Every row comes from one small tree of marks. The marks that hang from a mark follow it in brackets, in alphabetical order. Every link used is in the known rows. Which tree was each row made from?
(in the rows, 128 means zero)
Known rows
L(K N): [ 90 146 112 160 121 115 151 167 141  91  85 120 146 154  91 120 119 149
 158 143 116  98 162 142 132  98 104 137 132 140 147 119 139  92 104 117
 126 150 170]
B(L(A K(D) N)): [108 145 173 124 100  68 169 154 189 101  62 137 119 179 122 123 180 121
 152 150  83  76 155 155 131 106  57 139 115 185 210  77 158 103 103  74
 128 209 179]
R(E(B L(A))): [136 110 139 152  91 123 152  75 168 121 110 164 119  78 101 221 195 141
 114 138 114  75 152 108 153 124 101 142 154  77 152 126 182 107 136 124
  58 131 172]
X(G): [159 134 148 147 138  97 132 155 139 115 129 131 142 138 125 115 141 127
 120 136 142 138 143 136 132 124 115 120 104 104 148 134 124 112 126 148
 103 152 131]
K(L(A B N)): [117 168 165 137 116  81 166 100 164 114 134  96 148 111 129 117 154 131
 175  75 115  83 188 103 115 136  75 120 126 149 169 105 135  98 145 134
  99 156 223]
X(G(D J)): [167 106 139 138 137 119 130 168 188 117 132 129 128 127 123 125 128  97
 106  99 123 108  89 141 114  99  98 161 138 121 184 101 153 126  86 134
  52 160 153]
G(D J X): [114 103 131 124 107 154 137 163 175 134 132 132 137 123 117 138 123  99
  95  99 103 104  47 123 120 118 106 180 164 128 170  77 187 139  80 112
  30 150 142]
G(J): [136 107 113 121 121 135 108 148 166 123 121 138 105 114 117 142 136 120
 119 127 106  95 115 133 122 116  99 144 150 154 131 126 151 120  97 132
  90 128 151]
L(B): [114 133 129 106 129 130 129 117 139 133 154 110 137 129 120 129 150 143
 157 113 113 131 143 137 130 100 115 107 141 151 139 106 135 124 142 146
 130 129 168]
R(E): [137 106 126 146 110 148 131 101 153 119 120 115 124 115 109 138 137 120
 147 124 138 118 144 134 135 114 152 129 128  95  98 135 163  99 123 124
 111 150 137]
K(D L(A(N(B)))): [137 159 175 113  79 102 199  88 179 115 121 125 149  94 171 134 150  48
 113 106 154  76 156  96 122 153  69  79 153 143 198 112  85 158 105 125
  98 138 138]
R(E(A B L)): [161 112 102 171  89 150 151  78 139 130 116 170 146  48  96 240 181 143
 132  96 105 115 146 117 170 122 127 153 170  68 163 123 198 117 148  96
  58 132 178]
N(L): [122 161 118 115 117 117 127 148 119 145 126 153 138 133 118 140 158 123
 138 127 103 137 153 127 109 130  93 143 130 144 162 114 132 104 130 111
 125 133 142]
E(B R): [137 127 136 135 132 148 157 105 118 132 121 142 147 128 119 174 122 142
 118 113 111 129 158 113 161 117 105  93 177 111 153 115 132 139 131 131
  92 129 146]
K(D L): [142 134 162 131 133 126 190  88 126 143 117 125 146 117 146 109 129  83
 122  73 144 124 129 111 120 137 116 111 117 144 161 110 120 166 149  96
 109 137 149]
K(D L(A B N)): [124 158 176 123 105  82 207  80 168 132 128 101 151 125 143 116 166 112
 169  59 115  90 180 119 115 118  75  97 118 184 202  79 135 129 159  98
 103 172 222]
X(G(D(K) J)): [161 105 141 159 147 131 109 159 205 130 151 127 148 147 131 106 140  89
  82  76 118 105 110  98 109 125 116 167 149 122 157 108 135 130  80 142
  40 131 152]
L(B K): [ 82 149 119 112 145 125 146 148 143 108 128 109 135 148  99 139 131 154
 165 129 103 105 130 136 144  70 102 122 156 153 139  99 139 114 118 153
 135 133 184]
K(L): [137 141 140 141 147 122 151 112 122 127 125 126 137 106 134 111 115 103
 130  84 146 116 136  91 122 153 113 136 127 113 128 132 119 132 140 128
 105 124 151]
A(L(N(B))): [111 154  99 163  45 138 123 136 147 131 118 128 153 134 126 111 126 115
 141 135 164 100 170 139  96 148  84 123 153 123 169 151 156 117 150 133
  84 111 166]
K(D): [133 119 150 120 115 131 166 109 134 146 124 133 130 140 143 128 140 106
 120 116 126 134 119 147 130 112 126 107 119 161 157 106 131 164 143  92
 128 145 129]
A(N(B L(K))): [ 85 185 101 110  85 129 142 185 154  97 101 150 157 135  99 152 162 101
 141 167 117 103 167 133 118 104  51 121 184 149 189 113 101  90  75 146
 117 121 137]
L(A B K N): [ 77 166 139 132 110  83 152 145 180  86 116 109 134 152 104 146 151 171
 172 132  83  67 168 138 139  81  74 125 139 171 171  92 146  80 111 139
 131 169 217]
B(L(K N)): [106 140 132 147 124 102 130 192 158  91  71 126 135 170  82 112 157 144
 171 150  98 107 170 155 124 110  75 160 128 149 163 103 154  81 102 104
 126 183 168]
J(G(D)): [118 119 142 138 136 147 136 115 135 145 133 136 155 141 138 127 103 109
 147 107 130 131  83 132 111 103 133 164 103 138 136 100 127 168  83 126
 100 127 101]
E(A B R): [158 136 122 148 123 136 157  93 114 127 132 156 156  95 133 208 116 146
 122  83  82 134 148 104 186 124 107 106 181 106 180 104 146 139 135 108
  92 137 151]
J(G(D(K(L)) X)): [ 97 131 178 171 150 153 152 113 141 158 149 130 213 142 138  98 109  79
 112  46 134 129  83  41 108 169 136 180 109 112 120  96 135 178  79 127
  16 113 116]
D(K(L(B))): [120 151 150 137 167 137 139  97 147 144 167  98 169 122 133  99 152 113
 137  49 125 120 170  62 117 149 116 116 152 135 113 119 104 138 152 154
  98 103 192]
R(E(B L)): [136  95 120 160  96 160 152  91 144 130 108 158 137  81  83 205 185 141
 128 128 131 112 156 128 146 117 118 140 161  72 139 128 179 119 148 119
  52 121 165]
A(N(L(B K(D)))): [100 156 141  78 120 125 176 151 170 114 107 104 164 149  86 146 184 112
 174 126 109 124 160 158 124  55  68 100 160 199 213  79 112 120  90 115
 134 162 179]
D(K(L(B N))): [112 152 144 169 142 127 151 108 158 137 154  90 189 131 116  83 158 124
 165  45 125 119 211  82 100 153 110 113 145 147 126 112 115 109 146 139
  86 117 215]
D(K(L(A N(B)))): [104 183 141 182  81 106 151 115 173 126 137 144 167 123 164 108 151  90
 114  84 117  72 209  53 105 197  78 120 154 132 145 124 109 112 134 137
  76 110 179]
J(G(D X)): [ 91 120 154 136 121 151 143 142 133 146 135 131 179 143 123 123 111 114
 133 111 123 138  56 118 122 118 130 173 100 127 142  83 164 163  74 117
  50 144  99]
X(G(J)): [164 114 131 139 129 103 111 175 176 105 127 136 119 125 113 128 149 119
 115 135 120 104 129 137 130 113  90 141 124 130 153 132 145 106  97 147
  70 153 158]
B(L): [144 117 143 111 134 116 106 149 144 125 110 133 114 145 122 114 168 118
 138 143 110 136 139 143 121 136  97 143 124 137 147 113 144 117 127 116
 121 161 134]
R(E(A(N) L)): [185  97 120 172  95 141 126  91 186  94 104 104 162  54  83 204 161 123
 157  86 133 120 147 114 141 115 140 140 155  65 155 153 149 106 111  90
  76 160 137]
A(L(B)): [126 133 124 120 117 140 113 105 152 135 146  91 140 134 116 124 134 128
 150 110 155 115 129 127 110 115 108 123 140 128 144 145 153 132 153 162
 103 113 184]

Write each row's tree
[109 154 146 122 101  88 144 115 172 112 143 107 132 132 131 134 167 159
 170 116  99  93 179 142 121 112  88 112 127 166 169 100 145  93 130 133
 120 164 200]	L(A B N)
[169 119 157 175 168 122 132 144 200 131 144 118 163 124 132  96 126  60
  84  34 132  92 123  68 100 152 101 166 146 105 154 116 121 134  94 146
  23 127 174]	X(G(D(K(L)) J))
[143 113 139 159  97 115 130  86 179 107 102 141 115  93 108 199 168 136
 135 116 111  79 142 102 124 119 119 156 120  84 143 148 169 104 138 105
  85 158 152]	R(E(L(A)))
[104 143 172  87 126  95 183 112 205  90 116  87 141 147 115 153 163 115
 154 136 120  73 133 139 146  63  82  87 153 181 189  87 101 138  74 134
 140 168 173]	L(A(N) B K(D))
[106 141 125 129  71 149 167 133 181 108  92 106 158 144 119 131 121  76
 120 155 186  82 123 138 118 100  77  95 174 142 189 139 118 160  89 137
 100 114 139]	A(L(K(D)) N(B))
[106 134 130 164  91 127 170 132 165 115  73 101 155 174  92 115 114 121
 149 125 158  87 138 147 110 105  95 128 127 154 182 130 158 130 123  93
 107 152 187]	A(L(K(D) N))
[120 151 136 147 128 120 163 113 143 120 133  92 171 118 110 101 145 134
 186  69 127 116 194 122 108 126  94 116 135 147 150 109 134 100 161 127
  98 147 213]	K(L(B N))
[108 142 147 100  86 128 161 170 185 101  77 130 146 155 117 130 180  76
 139 171 128 103 143 166 127  94  52  98 168 167 198  90 112 142  76 114
 124 163 122]	A(N(B(L(K(D)))))
[ 75 191 108 109  73 128 182 167 122 142 103 190 152 156 126 160 161  99
 128 148  83 112 145 143 125  92  49 119 157 187 211  82 137 137 130 101
 125 132 159]	N(B L(K(D)))
[ 89 168 135 119  85 101 146 153 186  71  99 133 131 125 126 160 137 103
 119 179 126  50 139 117 144 110  66 108 176 135 169 119  95 108  57 164
 122 130 133]	L(A(N(B)) K)
[ 83 172 128  85 120 117 178 146 136 141 120 142 153 167 103 152 176 130
 163 117  76 129 142 152 127  59  67 116 144 203 204  69 143 128 134 107
 137 156 199]	N(L(B K(D)))
[128 137 171 104 134  76 122 170 202  68  76 109 111 148 110 140 172 107
 139 181 118  71 136 125 131 116  66 144 143 135 171 114 110  90  46 137
 135 179 137]	B(L(A(N) K))
[119 163 168 131 157 101 140  82 171 137 169 105 151 123 156 116 158 111
 122  60 111  86 170  43 122 158 100 116 144 138 127 115 106 128 136 159
  98 110 197]	D(K(L(A B)))
[135 134 139 165  96  93 138 122 169 103  97 143 139 112 111 171 164 160
 141 114 106  88 165 119 102 138  83 152 119 128 187 129 147  99 145  86
  93 154 171]	E(L(A N))
[120 132 153 107 130 111 153 157 155 120  75 137 121 178 112 126 163 105
 135 143  99 116 116 159 137  89  80 136 127 173 179  86 145 145 114  88
 137 182 145]	B(L(K(D)))
[ 86 121 164 159 139 162 124 127 148 160 155 133 201 163 131 108 122 104
 111  91 113 141  73  76 117 145 148 175 110 125 116  89 143 175  67 125
  43 117  94]	J(G(D(K) X))
[145 141 198  92 133  92 195  70 192 114 134  76 152 105 145 124 165  81
 157  77 146  88 158 108 125 119  83  76 139 164 190  98  94 154 114 130
 110 157 182]	K(D L(A(N) B))
[113 131 130 134 116 134 159 120 153 122  91 116 138 165 114 126 109 110
 117 129 156  93  96 133 123 103 101 133 131 144 167 135 151 157 120 111
 114 129 161]	A(L(K(D)))
[100 153 103 139  83 145 127 151 175  87  97 109 150 132 103 136 112  93
 128 167 184  72 135 119 114 115  80 117 184 106 157 158 117 124  79 175
  98 101 142]	A(L(K) N(B))
[120 162 143  96  75  90 111 145 162 124 121 176  98 130 162 140 183 102
 114 162  91  95 145 129 127 147  51 132 141 144 174 100 147 115 119 134
 120 149 135]	N(B(L(A)))
[117 161 138 156  61 131 205 115 135 144 113 141 172 122 150 103 142  81
 143  82 136 111 179 135 111 148  81  93 141 162 195 101 131 143 162  92
  91 142 168]	K(D L(N(B)))
[135 130 150 168 173 150 151  97 151 152 145 111 175 124 148  94 107  68
  97  29 141 114 120  57 101 165 142 155 150 101 126 108 106 162 126 124
  79 104 150]	G(D(K(L)))
[136 152 184 125 157 104 140  83 204 114 158  70 169 106 141 113 167  87
 134  70 138  86 182  45 117 156  97  96 158 132 134 125  79 124  94 166
  95 118 184]	D(K(L(A(N) B)))
[ 78 192 131  86 126  81 140 149 155 110 127 148 125 144 109 171 174 151
 161 139  59  83 152 119 134  87  42 147 147 176 188  87 141  85 109 146
 141 151 206]	N(L(A B K))
[121 138 115 142  94 130 120 121 161 129 135  80 157 141 101 105 148 144
 177 106 157 116 170 148  94 115  97 118 133 137 163 142 166 108 152 137
  91 138 210]	A(L(B N))
[104 151 127 108  97 127 123 192 176  77  84 130 142 145 105 132 172  94
 149 181 125  96 151 148 128 110  56 121 175 136 170 111 112 110  69 149
 118 145 124]	A(N(B(L(K))))
[121 148 166 116 137  90 151 140 163  90  72 162 117 160 113 185 156 143
 120 155  66  72 150 102 175 103  40 134 170 122 186  92 150 107  89 127
 102 172 168]	E(B(L(A K)) R)
[ 72 159 116 151  61 131 194 159 140 117  91 151 160 159 124 134 138 116
 145 138 111  92 162 167 130  93  79 101 146 180 196  90 139 133 128  98
 122 151 160]	L(K(D) N(B))
[146 140 129 156 116 131 163  92 155 119  88 118 166 148 120 173  70 123
 131  63 115 106 112 100 160  83  98 121 153 120 207 133 158 164 137  77
 102 166 167]	E(A(L(K(D))) R)
[119 132 160 168 169 153 139  89 146 160 141 124 190 135 150  97 101  73
 128  42 140 118 111  52  99 154 141 167 114 127 116 106  98 177  89 136
  64  97 124]	J(G(D(K(L))))
[167 106 125 153  95 138 128  97 182  91 124  87 150  72 103 167 144 102
 153 106 140 124 148 131 157 113 156 119 155  82 138 138 144  98  83 118
 108 161 125]	R(E(A(N)))
[127 155 172 153 149  99 134  89 163 132 147 129 139 123 163 114 135  93
  93  71 123  81 157  33 122 190 120 140 129 120 113 136 100 130 120 141
  97 109 158]	D(K(L(A)))
[ 87 139 140 103 136 124 178 126 149 123 123 115 144 159 112 140 147 135
 159 115 102 112 123 154 146  55  99 102 143 184 174  81 135 151 134 115
 142 150 183]	L(B K(D))
[139 138 158 127 136 107 138  82 170 113 125 123 151 113 116 203 145 174
 160  61  68  98 154  84 127  83  70 112 152 131 194 123 134 128 163 111
  94 162 183]	E(L(A B) R)
[156 130 158 172 156 123 127 135 167 140 156 115 174 158 142  97 133  97
  91  80 140 139 125  97 115 135 141 148 127  96 152 116 119 141 112 141
  74 131 126]	X(G(D(K)))
[ 91 146 113 127 131 136 122 128 159 110 122  93 142 152  93 131 119 141
 159 126 146  89 119 125 123  81  93 136 153 128 145 139 156 122 128 162
 112 118 202]	A(L(B K))
